Each row comes from the steps of one walk. Every step used is in the known rows, and no mark comes twice. Write the walk behind each row, first mark first.
Known rows
tugobod dusulo: -0.59 1.44 -1.53 -4.85 -0.46 0.48 -0.90 -0.21 0.02 -2.62 -0.62 -0.59 2.27 -1.03 -0.06 -1.36 0.82 -0.41 1.27 -1.27 -1.04 0.63 -1.70 -1.28 1.59 -0.78 -0.24 1.01
pader mifib zuteb pinod: -1.19 5.54 -1.07 1.64 -1.50 0.11 -3.00 0.22 -0.01 -1.17 1.57 1.19 3.59 -1.93 -1.91 -0.90 3.94 -0.23 -0.43 1.31 0.05 -0.42 -0.69 0.22 -2.23 -1.27 -1.60 1.37
dusulo nalevat pinod pader: -0.95 -4.13 -0.04 0.68 -2.36 1.08 -1.82 -1.55 -0.37 -3.38 0.80 2.76 -0.45 0.85 -1.12 -1.05 -0.60 1.25 0.04 -1.96 -3.36 0.61 -2.87 -3.28 -2.53 -2.35 1.86 -0.40
pinod nalevat dusulo: -0.92 1.22 -1.75 -4.97 -2.04 1.82 -0.97 -1.58 -0.30 -0.86 0.60 0.12 1.05 0.27 3.37 -1.16 1.49 1.15 3.53 -1.59 -0.47 2.78 -0.75 -1.22 -3.46 -2.67 2.71 0.91
nalevat dusulo tugobod: -0.52 1.72 -1.00 -6.95 -1.15 0.31 0.35 0.48 -0.21 -3.12 1.03 -2.73 3.54 0.42 3.44 -1.76 1.68 0.24 3.79 -2.32 -1.62 0.09 0.70 -0.89 -0.28 -1.76 0.86 3.74
dusulo nalevat pinod zuteb nuvaz pader: 0.26 -3.82 0.59 2.46 -0.39 1.16 -3.67 -1.18 0.28 -4.75 1.49 1.25 1.19 0.70 -1.40 -0.99 2.03 2.51 0.64 -0.61 -3.34 1.72 -1.95 -2.31 -6.20 -2.23 -0.48 1.81
pinod zuteb nuvaz tugobod dusulo pader: 2.91 1.86 1.60 -3.10 2.10 -0.16 -0.41 3.16 0.48 -2.03 -0.01 1.62 2.50 1.50 -1.03 -0.17 1.48 0.60 1.52 -0.28 -1.08 0.26 1.22 -0.21 -0.14 0.44 -1.17 2.91
nuvaz zuteb dusulo nalevat pinod pader mifib: 0.43 -2.14 0.89 2.96 1.06 1.07 -2.41 0.47 0.05 -2.65 2.75 4.35 2.89 4.70 -3.81 -0.46 2.06 3.66 2.11 -0.27 -2.67 -3.54 0.71 -3.79 -1.44 -3.34 2.57 -1.06
tugobod dusulo nalevat pinod zuteb nuvaz: 1.86 -1.97 0.85 0.43 2.53 0.81 -3.78 -1.37 1.46 -4.45 2.01 1.94 2.18 1.11 -0.22 -0.45 1.68 2.54 0.04 -3.50 -3.59 0.31 -1.03 -1.85 -3.41 -1.92 -2.18 2.00
nuvaz pader mifib zuteb: -2.84 3.47 -1.19 -2.53 -3.64 0.11 -0.40 0.76 -1.14 -2.13 1.65 -0.79 3.45 -1.28 -2.59 -1.14 4.02 0.16 2.03 4.98 0.02 0.22 -1.87 -0.84 -1.55 -1.01 0.66 0.53
pader fufol zuteb pinod nalevat dusulo: 0.24 4.34 -3.83 2.78 0.10 -1.15 -1.14 0.07 0.53 -0.05 -0.04 5.17 -0.07 0.82 1.20 0.38 1.31 -0.31 3.22 -1.10 -0.21 5.56 0.46 -0.86 -3.32 -0.79 0.53 0.37
pinod nalevat dusulo tugobod: -0.36 1.62 -0.57 -6.89 -0.89 0.29 -0.37 -0.58 1.65 -1.69 0.46 -1.45 2.50 1.26 5.23 -1.41 2.30 0.83 5.28 -2.46 -1.16 2.40 0.75 -1.06 -2.39 -2.37 2.46 3.16
zuteb dusulo nalevat pinod: 0.43 -1.85 -1.08 -1.07 1.68 2.78 -2.64 -2.15 -0.71 -4.93 1.47 2.11 2.72 1.65 -1.11 -1.06 0.64 2.19 0.40 -2.85 -2.94 -0.12 -1.12 -2.77 -0.35 -3.21 0.90 -1.54
pinod nalevat dusulo pader fufol: 0.25 1.93 -3.75 -5.00 -2.37 -0.12 0.60 0.89 -0.85 0.37 -2.91 2.62 -0.05 2.82 2.06 -0.02 -0.96 1.40 3.55 1.63 -1.39 5.51 2.44 -0.91 -1.27 -2.25 3.25 0.85
mifib pader: -1.18 1.24 -2.11 -2.52 -2.44 0.21 -2.94 -1.35 -2.58 -2.24 -1.56 0.17 1.34 -0.65 -1.54 -1.00 0.83 -0.22 -0.04 1.56 -1.83 1.61 -0.99 -0.99 1.18 -2.34 2.56 0.27
pinod zuteb dusulo: 0.28 1.07 -0.45 1.46 2.83 0.24 -2.38 -0.02 -0.84 -1.58 2.01 -0.12 4.26 -0.74 -2.59 -1.59 2.46 1.59 1.53 -2.97 -2.57 -0.90 -1.10 -1.06 0.15 -2.11 0.17 0.68
zuteb nuvaz: -0.68 0.48 -0.71 -1.64 -1.75 2.22 -4.44 -0.27 0.08 -1.86 0.38 -0.52 1.44 -1.46 -0.62 -0.88 1.30 -0.91 -0.67 -0.44 -2.01 1.31 -2.05 -0.81 -1.71 -2.51 -1.11 1.23
pader pinod nalevat dusulo tugobod: 0.29 1.54 -0.31 -2.33 -0.90 -1.53 -1.44 0.12 1.88 -2.17 0.79 -0.03 3.11 0.41 5.20 -1.36 1.69 0.86 4.46 -2.72 -0.98 1.56 0.44 -1.52 -2.96 -1.24 1.89 2.43
nalevat pinod zuteb: -0.71 -1.70 1.24 3.20 1.74 0.24 -2.10 -1.10 -0.38 -2.97 1.11 1.50 2.00 -0.01 0.27 -1.29 0.88 0.04 1.99 -2.51 -3.02 -0.72 -2.10 -1.71 -3.92 -1.58 -0.16 3.35
fufol pader pinod nalevat dusulo tugobod: -0.26 1.97 -0.46 0.00 -1.01 -2.65 -0.23 1.32 2.25 -1.62 0.78 1.59 3.25 2.93 5.35 -2.72 0.35 0.03 4.76 -2.11 -1.54 0.48 0.38 -1.53 -0.90 -1.93 1.96 3.98
pader pinod zuteb nuvaz tugobod: 1.02 1.23 2.21 6.46 0.69 -0.61 -4.50 2.06 0.11 -1.39 2.45 1.36 2.97 -1.49 -0.23 -0.28 2.18 -1.09 0.75 -1.90 -1.23 -0.65 -2.46 -1.19 -3.34 0.48 -1.06 1.77
mifib zuteb pinod nalevat dusulo pader: 1.10 4.56 -3.32 -3.75 -0.71 1.28 0.35 -0.42 0.66 -0.51 -0.61 3.57 2.31 0.52 0.54 -1.55 2.63 2.21 0.71 -0.36 0.36 3.07 2.50 0.77 -4.88 -2.40 1.40 1.45
pinod pader mifib zuteb: -2.51 2.79 -0.11 0.23 -3.62 -0.57 -0.66 1.43 -0.48 0.09 2.99 1.45 2.55 -1.43 -3.50 -0.74 3.16 0.28 0.96 2.49 -1.16 -1.49 -2.07 -1.02 -0.72 -1.35 0.53 -0.52
pader pinod: -0.93 0.36 -1.12 2.53 -1.74 -0.44 -3.65 0.07 -0.90 -2.39 -0.26 0.18 2.45 -2.55 0.03 -1.06 0.04 -1.02 0.14 -1.06 -1.59 0.43 -2.73 -1.79 -0.65 -1.14 0.21 0.50
pinod zuteb nuvaz pader mifib: -0.77 1.10 1.43 1.78 -2.34 -1.34 -3.22 1.74 0.40 -2.10 2.19 -0.77 1.99 -0.40 -2.38 -0.64 3.66 1.55 2.23 3.40 -1.53 0.35 -0.93 -0.80 -3.92 -1.06 -1.43 2.73
fufol zuteb pinod nalevat dusulo pader mifib: 2.04 4.99 -1.11 -1.06 -0.36 -1.25 0.13 1.67 1.21 -2.15 0.18 5.20 0.67 2.54 1.79 0.77 1.79 2.34 2.92 2.45 0.65 2.48 3.14 -0.35 -3.42 -0.97 0.12 2.26
fufol pader: -2.08 0.94 -1.40 0.20 -2.00 0.24 -1.22 0.67 -1.13 -1.57 -0.46 0.57 1.91 0.78 0.09 -2.34 -0.69 -2.06 0.86 -0.15 -2.44 -0.28 -2.28 -1.45 2.03 -2.60 0.85 3.01
nuvaz tugobod dusulo: -0.36 2.30 -0.01 -5.16 -0.17 0.92 0.33 0.85 -0.66 -2.59 0.13 0.04 2.16 0.01 0.51 -0.64 1.25 -1.59 2.95 -1.05 0.46 0.22 -1.81 -1.52 1.80 1.04 0.83 0.69

Write each row's walk
-0.19 -3.25 -0.29 -1.99 -1.20 0.07 -0.19 -1.21 0.66 -4.02 0.76 3.25 0.04 1.35 -1.50 -1.10 -0.40 2.02 0.46 -2.46 -2.67 0.14 -2.26 -3.02 -0.85 -1.25 0.78 -0.98 -> tugobod dusulo nalevat pinod pader
1.04 2.65 -4.77 1.36 1.42 -0.60 -3.02 -0.30 -3.14 -2.74 0.08 4.05 2.52 1.87 -4.80 1.23 0.73 1.32 -0.05 1.47 -3.01 3.81 0.57 -2.25 5.32 -2.38 2.27 -4.10 -> mifib pader fufol zuteb dusulo nalevat
0.07 3.59 -2.73 5.48 0.58 -1.28 -3.37 0.10 1.25 0.51 -1.84 5.26 -0.08 -0.21 -0.25 0.78 0.97 -1.70 1.77 -0.29 -0.94 6.15 -1.31 -1.15 -2.08 -0.81 0.23 0.23 -> pader fufol zuteb pinod nalevat
-1.61 -0.43 -1.40 1.79 -3.31 -1.07 -1.78 0.58 -0.76 -3.32 -0.74 0.16 1.88 -2.28 -1.45 -1.84 0.57 -0.37 1.20 1.53 -0.71 1.25 -3.07 -2.05 -1.89 -0.02 1.13 0.03 -> nuvaz pader pinod
-1.15 2.04 0.25 3.44 -3.92 -2.25 -2.48 1.43 1.09 -0.72 0.92 2.55 -0.05 -0.93 -2.89 -0.97 1.65 0.63 0.05 0.79 -0.76 -0.14 -1.20 -0.75 -2.25 -0.54 -0.47 0.75 -> zuteb pinod pader mifib
2.90 1.73 0.78 1.37 0.20 -0.83 -0.66 3.46 -0.74 -2.32 1.97 2.61 2.78 1.01 0.74 -0.40 1.19 1.56 1.81 -0.90 -0.72 -0.93 1.69 -0.53 -3.63 0.39 -0.43 2.66 -> nalevat dusulo pader pinod zuteb nuvaz tugobod
0.22 0.98 -0.60 5.84 -0.33 -3.14 -4.33 -0.36 -1.95 -1.91 -0.21 1.40 2.86 -1.71 -2.11 -1.03 1.15 0.78 -0.21 -0.22 -2.55 0.11 -1.04 -1.21 -0.97 -0.95 1.49 1.18 -> mifib pader pinod zuteb
0.30 2.71 -0.78 -6.78 -3.03 0.00 0.40 0.90 0.06 -1.34 -0.59 1.24 0.79 2.93 3.01 0.10 0.88 2.97 3.90 3.35 -0.17 2.20 2.88 -0.75 -2.49 -2.23 2.44 1.97 -> pinod nalevat dusulo pader mifib
-0.99 3.45 -2.57 -2.16 1.70 2.47 -1.28 -0.51 -1.28 -1.44 2.42 0.78 5.52 -1.44 -3.54 -1.98 3.64 0.25 0.17 -1.30 -1.29 -1.14 -1.69 -0.56 1.19 -2.50 0.25 -1.66 -> mifib zuteb dusulo
0.78 1.22 -0.23 -2.40 4.11 1.23 -2.43 1.22 0.51 -2.03 0.14 -1.12 6.59 2.44 -0.65 -1.65 3.21 0.26 3.49 -2.88 -2.35 -2.15 1.29 -1.84 2.10 -3.18 1.86 2.67 -> nuvaz zuteb dusulo tugobod
1.58 3.63 -0.55 -1.75 2.09 -0.43 -0.07 3.11 -0.65 -3.45 1.15 3.37 3.54 2.13 -3.09 0.74 1.23 1.50 1.90 3.47 -1.11 -1.08 1.58 -1.15 3.66 -1.37 -0.71 -0.32 -> fufol zuteb dusulo pader mifib
0.56 1.84 2.00 8.73 0.54 -1.74 -3.33 3.28 0.30 -1.04 2.48 2.85 3.03 0.83 -0.02 -1.55 0.89 -1.94 1.22 -1.34 -1.94 -1.95 -2.45 -1.21 -1.18 -0.03 -1.07 3.41 -> fufol pader pinod zuteb nuvaz tugobod
-2.32 -1.99 -1.10 3.26 -2.47 -1.28 -0.31 0.51 -0.36 -0.54 -0.45 4.66 -1.27 1.39 -2.70 -1.01 -1.49 -0.76 1.51 0.17 -3.27 1.59 -2.23 -2.35 -1.82 -0.95 1.28 -0.13 -> nalevat pinod pader fufol
1.06 2.12 0.97 6.49 3.90 -4.07 -1.71 2.99 1.59 -2.33 2.34 1.29 6.64 1.75 -0.70 -3.12 1.43 0.56 2.37 -3.59 -3.78 -3.47 -0.15 -1.42 2.97 -1.14 -0.69 3.91 -> fufol pader pinod zuteb dusulo tugobod
1.53 3.11 -1.07 0.53 0.31 0.37 -0.78 4.29 -1.23 -1.25 -1.06 4.51 0.71 2.26 -1.53 1.98 -0.47 -2.50 1.52 3.30 -1.32 3.38 0.49 -1.07 1.68 0.34 -0.53 0.44 -> dusulo pader fufol zuteb nuvaz tugobod
-1.78 1.02 1.56 2.35 -2.32 0.29 -1.81 1.07 1.55 -1.55 4.10 4.50 1.30 0.69 -3.59 -1.02 3.17 0.71 -0.01 2.36 -1.71 -2.36 -1.92 -0.83 -4.78 -2.02 -1.72 0.05 -> nalevat pinod pader mifib zuteb nuvaz
-1.00 1.70 -1.85 2.15 -2.22 -1.30 -0.78 0.27 0.44 -0.86 1.03 3.00 1.58 1.88 3.30 -2.47 -0.41 0.31 3.05 -1.20 -0.94 0.84 -1.11 -1.67 -2.02 -2.15 2.20 2.01 -> fufol pader pinod nalevat dusulo
0.99 -0.32 2.10 1.24 5.48 -1.07 -1.15 0.28 1.63 -4.11 2.47 0.92 5.01 2.18 -0.18 -2.12 2.63 1.54 3.64 -4.38 -3.76 -2.44 0.16 -1.36 -1.18 -1.50 -0.64 3.44 -> nalevat pinod zuteb dusulo tugobod
0.21 -1.43 -1.66 2.48 0.43 -1.75 0.68 0.68 0.28 -3.06 0.95 6.85 -0.54 2.35 -2.70 0.88 -1.24 0.50 1.45 -0.83 -3.11 2.53 -1.79 -3.51 1.31 -0.02 0.08 -1.94 -> tugobod dusulo nalevat pinod pader fufol zuteb
-2.05 0.61 0.76 0.05 -4.40 -1.41 -1.25 1.44 -0.17 -0.82 1.39 0.93 0.42 -0.36 -2.18 -0.72 0.98 0.46 1.63 1.89 -1.53 -0.61 -1.92 -1.74 -0.44 -1.15 0.93 0.26 -> pinod pader mifib
-1.39 4.38 -0.18 -1.14 -2.07 1.69 -3.84 0.88 0.08 -1.11 2.86 -0.12 3.87 -1.44 -1.83 -0.25 4.15 -0.22 -0.20 2.97 -0.94 -0.71 -1.29 -0.01 -1.94 -2.53 -2.13 0.69 -> pader mifib zuteb nuvaz
-0.35 0.30 -1.46 -0.47 -3.60 -0.11 -2.40 0.00 1.44 -2.12 1.17 2.08 0.64 -0.48 1.26 -1.74 2.34 2.11 2.79 0.97 0.32 3.26 -1.13 -1.30 -6.78 -1.37 1.18 -0.25 -> zuteb nuvaz pader pinod nalevat dusulo
-0.83 0.33 -1.08 3.04 -2.80 -0.90 -2.17 0.24 0.57 -0.58 -0.29 2.74 -0.05 -1.86 -3.08 -2.09 0.90 -0.21 -1.12 -2.04 -1.44 0.87 -2.33 -0.94 -2.46 -0.88 0.30 0.49 -> zuteb pinod pader
0.98 2.80 -3.70 -2.93 -0.25 -0.42 1.49 1.75 -0.76 -0.35 -1.60 4.61 0.02 2.99 1.53 1.22 -0.70 0.62 4.01 2.17 -1.16 5.59 2.16 -1.26 -0.46 -1.59 2.22 0.68 -> pinod nalevat dusulo pader fufol zuteb
-0.40 1.30 -1.49 2.16 -2.10 -1.46 -4.83 -1.66 -0.34 -1.16 -1.93 2.59 0.90 -0.57 0.21 -0.60 0.73 0.58 0.66 1.18 -0.98 3.27 -1.47 -1.48 -1.78 -2.04 3.52 -0.81 -> mifib pader pinod nalevat
0.27 4.03 -1.65 2.28 -0.35 -0.46 -2.74 2.12 -2.21 -1.16 0.12 4.66 0.24 1.75 -2.64 1.76 1.22 -2.80 1.32 3.61 -1.01 3.60 -0.36 -1.09 1.95 0.40 0.95 -1.11 -> mifib pader fufol zuteb nuvaz tugobod
1.36 0.97 0.07 -5.05 -0.62 2.43 -2.81 0.23 0.10 -3.41 1.31 -0.10 2.01 0.50 0.49 0.43 1.85 -0.06 0.40 -1.61 -0.65 1.69 -1.43 -1.89 0.57 -0.59 -0.25 -0.49 -> zuteb nuvaz tugobod dusulo nalevat
-1.98 -1.32 1.68 1.83 -2.97 -1.13 -0.68 0.69 0.60 -2.42 1.73 3.43 -0.47 1.41 -1.54 -0.99 0.36 0.59 1.95 1.86 -2.03 -1.83 -2.04 -2.03 -2.81 -0.98 0.44 0.75 -> nalevat pinod pader mifib
-0.53 4.69 -3.08 -1.46 -0.71 1.70 -1.37 -1.88 0.72 -0.13 1.48 2.50 2.58 -1.14 1.14 -1.79 4.07 1.11 1.30 -2.40 0.59 2.55 -0.35 0.31 -5.84 -2.36 0.95 0.75 -> mifib zuteb pinod nalevat dusulo
-0.76 -0.20 -1.47 5.69 2.35 -1.48 0.89 1.68 0.08 -1.75 2.15 8.08 0.34 2.46 -5.31 -0.48 -0.15 -0.04 2.33 -0.51 -3.03 0.07 -2.00 -2.54 0.99 -0.49 0.12 -2.80 -> nalevat pinod pader fufol zuteb dusulo
-0.59 -2.35 -1.84 0.20 -1.75 -1.47 -0.04 -0.28 0.25 -2.40 -0.52 4.64 -0.70 2.34 -2.24 -0.36 -1.47 1.32 1.03 -1.17 -3.24 2.42 -1.53 -3.06 0.39 -0.69 1.08 -1.75 -> tugobod dusulo nalevat pinod pader fufol
